What can hang from each mark:
Y: U
Q: M N
D: M N
M: D
X: M U
U: V X Y
W: V Y
V: U W

Every row comes from one small tree of marks. Brackets hold a mark, then the marks that hang from it, in alphabetical order. Every link used is in the known rows. Which tree was each row made from?
Known rows:
(Q M N): [-0.440  4.552  5.353 -2.109  2.140  4.981 -0.700  0.207 -3.972  8.773
 -1.022  1.723  0.042 -1.043  1.813 -0.586 -0.068  0.882 -4.343 -3.034
  1.500  4.912 -0.089  6.116]
(Y (U (V W) (X M))): [ 0.722 -2.097  0.826 -0.614  1.371 -4.772  2.332  2.036 -6.947 -0.851
  1.407  1.904  2.517 -4.597  3.102 -0.007 -2.533 -2.554  1.828  1.304
 -0.781  1.880 -2.632  0.516]
(W V (Y U)): [ 1.009 -1.177  6.473  2.306  4.143  0.164 -3.401  2.104 -4.745  2.821
 -1.738 -4.910  0.190 -3.730  4.105 -0.139  0.337  1.161  3.627 -0.261
 -0.595 -4.886 -3.305  0.031]
(D M): [ 0.503  3.295  4.699  2.509  4.239  1.635 -0.764  0.807 -1.031  3.573
 -4.362 -3.247 -1.543 -1.505  2.536 -0.893 -0.194  1.966 -5.040 -4.900
  1.073  0.557 -1.504  1.851]
(U V): [-0.041  1.617  3.585  2.288  1.576 -0.181 -1.930  2.141 -1.832  1.513
  0.505  1.300 -3.968 -1.404  1.996 -0.813 -0.172  2.448 -2.072 -1.311
 -0.020 -2.614 -3.507  1.259]
(V U): [-1.167  3.181  5.726  0.947  2.665  2.018 -3.789 -1.122 -1.739  1.870
 -1.398 -0.035 -2.463  0.300  1.134 -1.426  1.485  2.665 -2.398 -2.171
  2.432 -2.038 -1.906  0.038]
(U (V W) (X M) Y): [ 2.862 -4.067 -1.754 -1.429 -1.207 -4.486  0.545  2.053 -3.535  0.997
  1.452  1.364  1.181 -1.755  0.275  2.721 -1.341 -2.122  3.317 -1.452
 -0.146  2.288 -0.587 -3.647]
(V (U (X M)) (W Y)): [-1.723  0.049  2.694 -0.858  0.881 -0.988 -4.225 -2.998 -4.997  0.690
  0.552 -0.559  2.057 -1.444  0.409  0.497  0.200 -2.495  3.446  0.482
  1.228  0.652  1.300 -3.493]
(V (U X Y)): [ 2.160 -0.472  3.916 -0.363  2.322 -0.909 -1.178  0.544 -1.725  2.079
 -2.091 -1.167 -0.414  2.471  1.115  2.203  1.134  1.479  1.672 -1.321
  2.696 -1.009 -2.095 -3.049]
(V U W): [-1.465  2.618  3.892 -1.883  0.038  1.682 -5.068 -2.643 -2.572  2.535
 -1.271  0.825 -1.151 -2.065  0.938 -1.439  1.330  1.064  0.117 -2.332
  2.338 -0.244 -0.410 -1.788]
(X (M D) (U (V W) Y)): [ 1.445 -1.721 -0.262  1.029  3.134  0.485 -2.799  1.279 -4.223 -1.725
  5.400  1.023  3.545 -4.504  0.201  1.115 -0.487 -1.055 -1.055 -0.358
  0.370  3.891  1.149 -3.693]
(V (U Y) W): [ 0.520 -0.001  3.241 -3.317 -0.661  1.496 -5.310 -1.905 -1.742  3.480
 -2.467 -0.837  0.379 -1.801  0.527  1.201  2.031  0.793  0.910 -3.845
  3.299  0.942 -0.787 -4.014]
(X (M (D N))): [-0.063  1.463  4.934  1.558  3.260  2.775 -0.624 -0.291 -2.551  2.077
  0.040  1.936 -1.094 -0.906  2.721 -2.405 -1.111  0.396 -3.252 -0.335
  1.132  2.826  0.586 -1.593]
(W (Y U)): [-1.022  0.005  6.754  1.981  3.718  0.139 -2.638  0.488 -3.594  2.557
 -3.574 -4.820  1.233 -3.044  3.715  1.882  0.127 -0.520  0.292 -0.756
  2.756 -2.320 -4.231 -0.257]
(D M N): [ 0.335  2.176  5.415  0.065  1.992  1.864  0.251  0.494 -4.113  4.447
 -4.563 -0.451 -1.923 -1.130  2.994 -0.708  0.326  0.646 -6.423 -2.399
 -0.543  2.083 -1.203  0.490]
(V (U (X M) Y) W): [ 0.939 -1.657  0.891 -3.093 -0.431 -1.614 -2.396 -1.743 -3.438  1.678
 -0.709  0.312  2.080 -0.971 -0.184  1.464  0.409 -1.698  2.721 -2.382
  2.216  2.549  0.998 -4.523]
(Q N): [-2.613  3.189  5.495 -1.610  1.833  2.637  1.304  1.191 -1.848  7.613
 -2.733 -0.474 -2.873 -1.270  0.365 -0.406 -0.031  1.539 -4.370 -3.520
  1.379 -0.400 -1.983  2.527]
(V (U X Y) W): [ 1.902 -0.981  2.080 -3.253 -0.276 -0.946 -2.480 -0.956 -2.738  2.580
 -1.945 -0.523  0.842  0.124  0.911  2.072  0.979 -0.002  4.268 -1.447
  2.660  0.704 -0.655 -4.773]
(W V): [ 1.640  1.484  4.777  2.077  2.582  1.326 -2.698  1.665 -1.416  3.720
 -1.782 -1.722 -4.624 -0.919  2.252 -2.729  0.617  3.938  1.417 -3.234
 -0.478 -5.145 -1.655  1.001]
(W V (Y (U X))): [ 2.107 -2.002  5.519  2.215  4.452 -1.949 -1.198  2.845 -5.481  2.093
 -1.438 -4.732  0.583 -2.184  4.467  0.576 -0.446  0.578  6.322  1.707
 -1.069 -4.792 -3.283 -0.530]
(V (W (Y U))): [-1.279 -0.012  4.689 -0.857  0.720  0.296 -3.673 -1.108 -3.814  3.227
 -3.526 -3.625  1.614 -4.772  3.081  1.276  0.201 -1.470  2.553 -1.577
  2.716 -0.723 -2.414 -1.802]
(V (U Y)): [ 0.738  0.583  5.010 -0.379  2.002  1.635 -3.916 -0.374 -0.923  2.860
 -2.730 -1.497 -1.033  0.489  0.688  1.272  2.244  2.303 -1.643 -3.679
  3.382 -0.876 -2.287 -2.252]
(W (V U) Y): [ 0.006  0.811  6.608  2.419  3.677  1.868 -6.554  0.103 -3.540  2.542
  0.095 -3.452 -1.974 -0.774  1.984 -1.152  1.868  2.768  2.984 -0.208
 -0.866 -5.770 -1.219 -1.210]
(V (U (X (M D))) W): [ 0.138  1.340  2.387 -1.080  2.111 -0.132 -1.704 -1.607 -3.660  0.521
  1.535  2.043  1.163 -0.676  1.779 -1.636 -0.961 -0.376  3.054  1.342
  1.207  2.383  1.609 -3.212]

Write each row's tree:
[ 2.023 -1.613  1.697  0.050  3.110 -3.603  2.772  3.131 -6.196 -0.942
  2.502  2.092  3.033 -4.146  4.742 -0.454 -3.361 -1.540  2.816  3.451
 -0.780  2.984 -2.434 -0.533]  (Y (U (V W) (X (M D))))
[ 1.531 -2.486  4.534  2.379  4.410 -2.255 -1.200  2.069 -6.153  1.331
 -0.340 -4.154  1.643 -2.968  3.348  0.086 -0.886 -0.627  5.062  0.955
 -1.482 -3.536 -1.908 -0.339]  (W V (Y (U (X M))))
[ 3.765 -3.246 -0.093 -1.600 -1.101 -3.886  0.563  3.086 -2.463  2.343
 -0.204  0.434 -0.319 -0.590  1.885  3.711 -0.612 -0.097  5.250 -0.400
  0.466  0.073 -2.560 -3.924]  (U (V W) X Y)
[ 1.582 -1.385  0.913  2.784  4.871  0.631 -1.972  2.187 -3.675 -2.085
  5.332  0.561  2.749 -3.008  0.389  1.243 -0.437 -0.146 -2.683 -0.310
  0.426  2.689  0.178 -2.579]  (X (M D) (U V Y))
[ 2.417 -1.398  3.860 -0.815  2.994  0.151 -0.135  0.542 -3.447  1.344
  0.201  1.445  1.083  2.038  1.582  1.133  0.237  0.071  0.612  1.422
  1.521  2.542 -0.135 -4.490]  (V (U (X (M (D N))) Y))
[ 1.554 -1.426  2.031 -0.614  1.401 -4.330  2.330  2.991 -5.915  0.211
  0.107  1.044  1.250 -3.610  4.196  0.692 -2.070 -0.903  3.304  2.086
 -0.326  0.108 -4.266  0.288]  (Y (U (V W) X))
[ 0.985 -0.789  1.506  1.587  2.291 -0.466 -2.703  2.293 -3.375 -0.364
  1.607 -1.082 -0.078 -2.271 -0.208  2.952  1.416  0.894 -2.134 -2.470
  1.304 -1.710 -2.647 -1.343]  (X (U V Y))
[-0.322 -2.135 -1.508 -0.133  0.372 -1.260 -3.335 -0.158 -5.209 -1.632
  3.629  0.614  2.820 -5.239 -2.290  1.839  0.589 -2.591 -2.876 -4.065
  0.366  2.199  0.804 -2.038]  (X M (U (V W) Y))
[ 1.622 -1.060  3.194  1.228  3.215 -4.289  3.219  4.035 -5.336 -0.139
  0.020  0.793  0.465 -2.118  4.257  0.700 -2.037  0.215  1.747  2.113
 -0.258 -1.041 -5.231  1.357]  (Y (U V X))
[-2.886 -0.123  0.005  1.785  1.489 -0.806 -4.418 -1.202 -6.536 -2.611
  5.007  0.446  2.174 -5.801 -1.778  0.072  0.168 -2.956 -2.618 -1.576
 -0.604  0.465  1.243 -0.601]  (X M (U (V (W Y))))
[ 0.545 -0.703  3.210  1.025  3.544 -3.324  2.999  1.398 -5.157  0.314
 -1.917 -0.888  1.919 -2.299  2.824 -0.020 -2.141 -1.798  0.304 -0.792
  1.675  0.681 -2.724  1.184]  (Y (U (X M)))
[ 3.042 -1.508  2.705  0.391  2.651 -0.827 -1.992  1.410 -3.385  1.916
  0.371 -0.811 -1.140  0.372  0.767 -0.878  0.750  1.927  3.171 -1.967
 -0.913 -2.390  0.046 -1.703]  (W (V (U (X M) Y)))
[ 0.281 -1.454  4.766  2.448  3.654 -3.034 -0.309  2.578 -5.312  0.683
 -0.432 -2.631  1.462 -2.139  4.086  2.504 -1.086 -0.800  2.875  2.621
  0.469 -2.448 -4.757 -0.366]  (W (Y (U V X)))
[ 4.207 -3.703 -0.687 -0.702  0.991 -2.982  1.041  3.072 -2.685  0.833
  2.778  1.604  1.880 -1.158  2.333  2.241 -2.149 -0.960  4.717  1.360
 -0.162  3.679 -0.404 -4.969]  (U (V W) (X (M D)) Y)
[ 2.490 -0.758  3.388  0.386  4.083 -0.127 -0.750  0.652 -1.967  0.959
  0.266 -0.243  1.231  1.905  1.422  1.011 -0.103  0.820  1.420  0.004
  2.291  1.821 -0.249 -4.027]  (V (U (X (M D)) Y))
[ 0.522  1.717  4.213  1.918  4.846  0.103 -0.445 -0.196 -2.872 -0.015
  1.413  1.393 -0.186  1.571  1.739 -1.541 -0.777  1.192  0.486  1.607
  1.257  0.640  0.123 -1.571]  (V (U (X (M D))))
[-2.312  1.661  5.064 -1.204  0.512  1.753 -7.069 -3.105 -3.316  2.558
 -1.154 -1.832  0.342 -2.255  1.105  0.201  1.602 -0.085  1.643 -1.022
  2.168 -1.164 -0.509 -3.103]  (V U (W Y))
[ 1.721 -0.424  4.054  1.608  5.340 -2.086  3.370  2.333 -4.428  0.227
 -0.950 -0.485  2.470 -1.790  4.410 -0.427 -2.749 -0.737  1.427  1.522
  1.598  1.813 -2.624  0.039]  (Y (U (X (M D))))
[ 2.215 -1.216  1.744 -2.427  1.485 -0.350 -1.960 -0.884 -2.752  1.574
  0.288  0.557  2.707 -0.437  1.294  0.990 -0.167 -0.666  3.988 -0.208
  2.148  3.557  1.167 -5.568]  (V (U (X (M D)) Y) W)
[ 1.337 -1.051  2.645 -0.286  2.166 -1.260 -1.154 -0.277 -2.626  1.038
 -0.820 -0.460  0.749  1.423 -0.034  1.454  0.673 -0.178  0.109 -2.370
  2.347  0.754 -0.399 -2.841]  (V (U (X M) Y))
[-0.305 -1.538  0.088  1.029  0.176 -3.795 -0.901  0.636 -5.167 -0.311
  2.928  1.424  0.564 -2.263  1.001  0.758 -1.848 -2.701  3.678  1.481
 -1.420  0.230 -0.187 -1.728]  (U (V (W Y)) (X M))
[ 3.384  3.856  6.852  0.984  3.729  5.771 -2.591  0.306 -3.351  4.985
 -0.302  3.018 -0.164  0.858  5.858 -1.447 -0.445  2.298 -0.866  1.661
  2.134  5.248 -0.082  1.720]  (Q (M (D N)))
[-0.775  2.070  2.837  3.993  6.153  2.196 -1.779 -0.198 -3.220 -1.624
  3.131 -0.400  1.496 -2.582  0.412 -1.425 -0.687  0.027 -3.142 -0.818
  1.745  1.524  1.437 -0.934]  (X (M D) U)
[ 4.307 -1.186  3.570  1.111  4.508  0.393 -1.466  2.341 -2.670  1.752
  1.611 -0.488 -0.654  0.912  2.280 -1.277  0.079  3.034  4.252  0.344
 -0.976 -1.282  0.250 -2.851]  (W (V (U (X (M D)) Y)))
[ 2.573 -0.111  4.592  0.202  2.420  1.671 -4.215  1.324 -2.035  3.341
 -0.911 -1.653 -2.692 -0.312  1.474 -1.172  1.941  3.982  1.650 -3.072
 -0.056 -3.778 -1.418 -1.477]  (W (V (U Y)))
[-0.961  0.674  3.954 -0.945  0.989 -0.687 -4.162 -2.145 -4.185  1.691
 -0.775 -1.482  0.872 -0.273  1.556  1.189  0.804 -0.855  5.145  1.464
  1.604 -1.383 -0.392 -3.765]  (V (U X) (W Y))
[ 0.922 -1.619  2.001  1.248  3.085 -4.567  3.173  3.071 -6.326 -1.173
  1.360  1.422  1.639 -3.171  3.112 -0.101 -2.558 -1.560 -0.003  1.229
 -0.730  0.760 -3.548  1.588]  (Y (U V (X M)))
[ 1.153 -1.151  1.139  1.896  2.374 -2.477 -0.396  1.748 -4.303 -0.369
  4.303  1.694  1.250 -1.661  2.964  0.291 -2.607 -1.322  5.227  4.339
 -1.454  1.470  0.073 -3.142]  (U (V (W Y)) (X (M D)))
[ 1.447  0.447  3.637  1.822  3.525 -0.580  2.593  1.173 -3.083  1.470
 -0.059  1.666 -0.792  1.572  2.731 -0.884 -2.061 -0.341  1.122  1.843
  0.787  1.497  0.133 -2.066]  (U (X (M (D N))))
[-1.079  0.329  1.212  3.056  4.252  0.793 -3.852  0.201 -5.498 -2.705
  6.618  0.910  3.177 -4.816  0.626 -0.440 -0.910 -1.523 -0.752  1.925
 -0.666  2.238  1.528 -2.400]  (X (M D) (U (V (W Y))))
[ 4.374 -3.830  1.076  0.480  2.057 -2.579  2.523  4.220 -3.543  0.944
  2.610  2.642  0.633  0.911  2.689  2.372 -1.826 -0.379  1.946  2.701
 -0.860  3.069 -1.320 -4.089]  (U V (X (M (D N))) Y)
[ 1.944 -0.086  1.615  3.465  4.070 -2.375  2.279  3.395 -3.240 -0.789
  4.247  3.171 -0.990  0.358  2.992 -1.020 -3.018  0.580  1.801  3.297
 -1.315  0.782 -1.034 -0.719]  (U V (X (M D)))
